In the rows, zero is written as 128.
Known rows, with every step that occurs:
F, B: [110 138 102 127 113 130 133 122 153  80 116 113 118 126 151 104  89 152
  78 121 150 151 145 119]
D, B, F, Q: [ 98 145 160  51 119 165 132 154 164  46 103 111 109 124 172  98 120 183
  94 102 127  96 180 115]
A, Q, D, B, F: [ 89 173 159  92 150 115 106 176 153 139  81  67 111 108 190 150 143 156
  87 105 114 124 145 131]
B, D: [134 146 142 146 149 145  98 189 146 140 139 129 125 125  68 120 116 128
  96 122 114 116 140 162]
D, Q: [151 149 165  94 151 136 169 147 130 101  98 116 104 108 159 138 142 133
  83 103 159 130 126 101]
T, M, Q, A: [142 149 186 177 122  78 100 134 136 120 152 134 113  61 105 161 114 157
  96 102 107 152 137 109]
B, F, Q, M: [128 141 123  84 107 186  87 191 129  67 146 127 104  89 177 109 128 181
  96  78 115  83 127 107]
T, M, Q, D, B: [144 183 181 122 133  89 127 144 167 112 116 112  92  76 103 154 119 158
  61  96  89 181 176 132]
M, Q: [139 117 153 156 151 133 125 121 134 115 125 113 105 117 157 165 114 147
  92 121 120 159 149  96]
F, Q: [146 123 124 135 154 165 117 143 126 106 124 122 108 111 151 120 112 140
  57  80 153 140 127  94]
D, B, A, Q, M, T: [ 87 165 163 120 102 118 129 152 153 122  95  95 112 124 134 194 120 156
 121  98 106  84 144 123]
A, Q, D, B, M: [121 175 147 131 153 111 115 172 151 161  75  74 115 118 172 165 143 128
  74  90 115 137 127 139]
A, Q, D: [116 163 136 143 166 106 100 167 129 183  94  79 115 104 172 166 142 126
  80 100 119 149 111 125]
T, M, Q: [161 129 167 164 123 105 105 111 147 115 139 127 108  83  87 175 112 155
  85  98 104 181 164 110]
F, Q, M, T: [141 163 124 137 123 165 108 173 129 126 136 112  78 109 170 143 130 152
  68  65 141 110 127  78]
B, M: [159 126 118 151 104 146 121 149 123 113 135 137 142 131  96 137 128 113
 132 104 115 120 121 151]
B, D, Q, F: [140 187 190 104 158 129  97 239 152 130 117 132 112 107 130 120 120 135
  76 114 135  87 146 147]
B, D, Q, A: [133 183 192 130 166 127 127 225 138 120 128 124 111  91 108 112 129 130
  71 106 140  89 112 141]
Q, M: [158 160 107 134 107 126 123 157 130 146 129 134 110 122 164 138 148 137
 119 106 105  97  87 128]
T, M: [153 141 145 142 105 101 106 117 143 124 140 137 127  94  64 145 122 140
 113 105 112 156 148 135]
M, Q, F, B, A: [ 98 152 157 139 120 104  87 177 147  86 130 133 116  97 185 155  63 168
  89 125 115 119 161 110]
M, T: [ 84 148 156 124 105 128 121 139 129 137 145 103 107 133 111 152 128 136
 160 134 141 118 176 104]

Rows:
[119 198 151  95 141 152 139 201 152  99 107  99  82 108 144 108 121 140
  45  67 135 131 163 120] -> F, Q, D, B, M, T
[108 121 134  82 121 187  92 173 129  56 144 124 117  96 154 102 117 175
 100  92 132 103 154 107] -> B, F, Q
[123 148 147 153 153 132 113 171 115 113 141 135 114  84 173 103 116 139
  74  83 155 102  93  93] -> F, Q, A
[170 183 158 120 153 152 128 221 148 129 116 120  93 107 114 135 141 137
  53  89 123  99 111 141] -> B, D, Q, M
[151 162 173 118 167 154 131 203 149 116 115 117 106 111  91 127 128 129
  59 104 139 119 138 140] -> B, D, Q
[ 92 136 101 129  95 130 134 144 141  56 132 130 134 102  97 124  66 150
  88 115 128 127 134 139] -> F, B, A
[149 137 157 186 121 124 115 165 119 107 148 133 128 100 134 154 121 128
 116 101 111 115 110 126] -> B, M, Q, A
[128 166 138 120 144 150 135 182 170  70 106 104 102 111 123 105  90 154
  20 101 157 142 152 131] -> F, B, D, Q
[ 98 186 162 131 140 114 114 176 152 163  84  58 103 120 162 175 143 135
  89  93 122 132 152 127] -> A, Q, D, B, M, T
[146 141 163 128 122 135 152 130 164  84  94 112 115 144 143 149 122 147
  96 107 111 132 168 130] -> D, B, M, Q
[126 180 186  95 118 101 112 160 169  83 126 112  92  66 105 145 119 177
  77  96  80 163 191 134] -> T, M, Q, D, B, F
[129 171 190 110 148 103 166 173 121 106 113 126 112  81 179 120 145 132
  99 107 163  93  92 102] -> D, Q, A
[127 169 154 129 165 119 135 169 136 128 123 104  89  93 160 144 121 140
  70 116 102 166 144 121] -> M, Q, D
[101 220 157  76 115 111 156 198 160 117 107 100  99 120 119 112 138 127
 110 111 103 116 168 164] -> Q, D, B, M, T
[136 181 187  76 140 106 128 193 137 117  99 133 113 105 205 128 131 138
 106 118 155  89 135 109] -> D, Q, F
[ 96 154 133 141 138 114 103 185 113 143 120 110 136  80  98 183 106 124
 103  96  96 115 100 149] -> B, A, Q, D
[141 168 177 160 117  88  58 177 172 110 141 133 108  78 105 152  78 174
  59 106 106 153 186 128] -> T, M, Q, F, B, D
[105 113 133 162 128 126  98 147 111 135 123 116 148  99  97 202 100 128
 120 101 110 112 105 130] -> B, A, Q
[100 164 136  58 131 176  98 212 131  66 142 116 105  77 156  85 121 168
  83  88 116 107 152 125] -> B, F, Q, D
[104 150 136  81  96 188  84 197 130  72 157 114  95  92 166 120 127 185
 113  80 122  81 155  96] -> B, F, Q, M, T
[101 178 177  78 147 127 139 178 162  84 108  96  86  95 177 128 122 170
  78 117  92 143 177 125] -> M, Q, D, B, F
[ 98 147 139 155 132  93  54 162 147 156  95  93 132 118 232 163 100 155
  91 117 150 115 136 102] -> A, Q, F, B
[122 145 174 138 139 103  84 167 139 131 128 131 113 112 203 155 103 153
 115 135 118 118 159 103] -> M, Q, F
[147 194 174 119 141 154 126 227 150 131 124 108  82 111 104 145 141 142
  69  90 129  93 138 130] -> B, D, Q, M, T
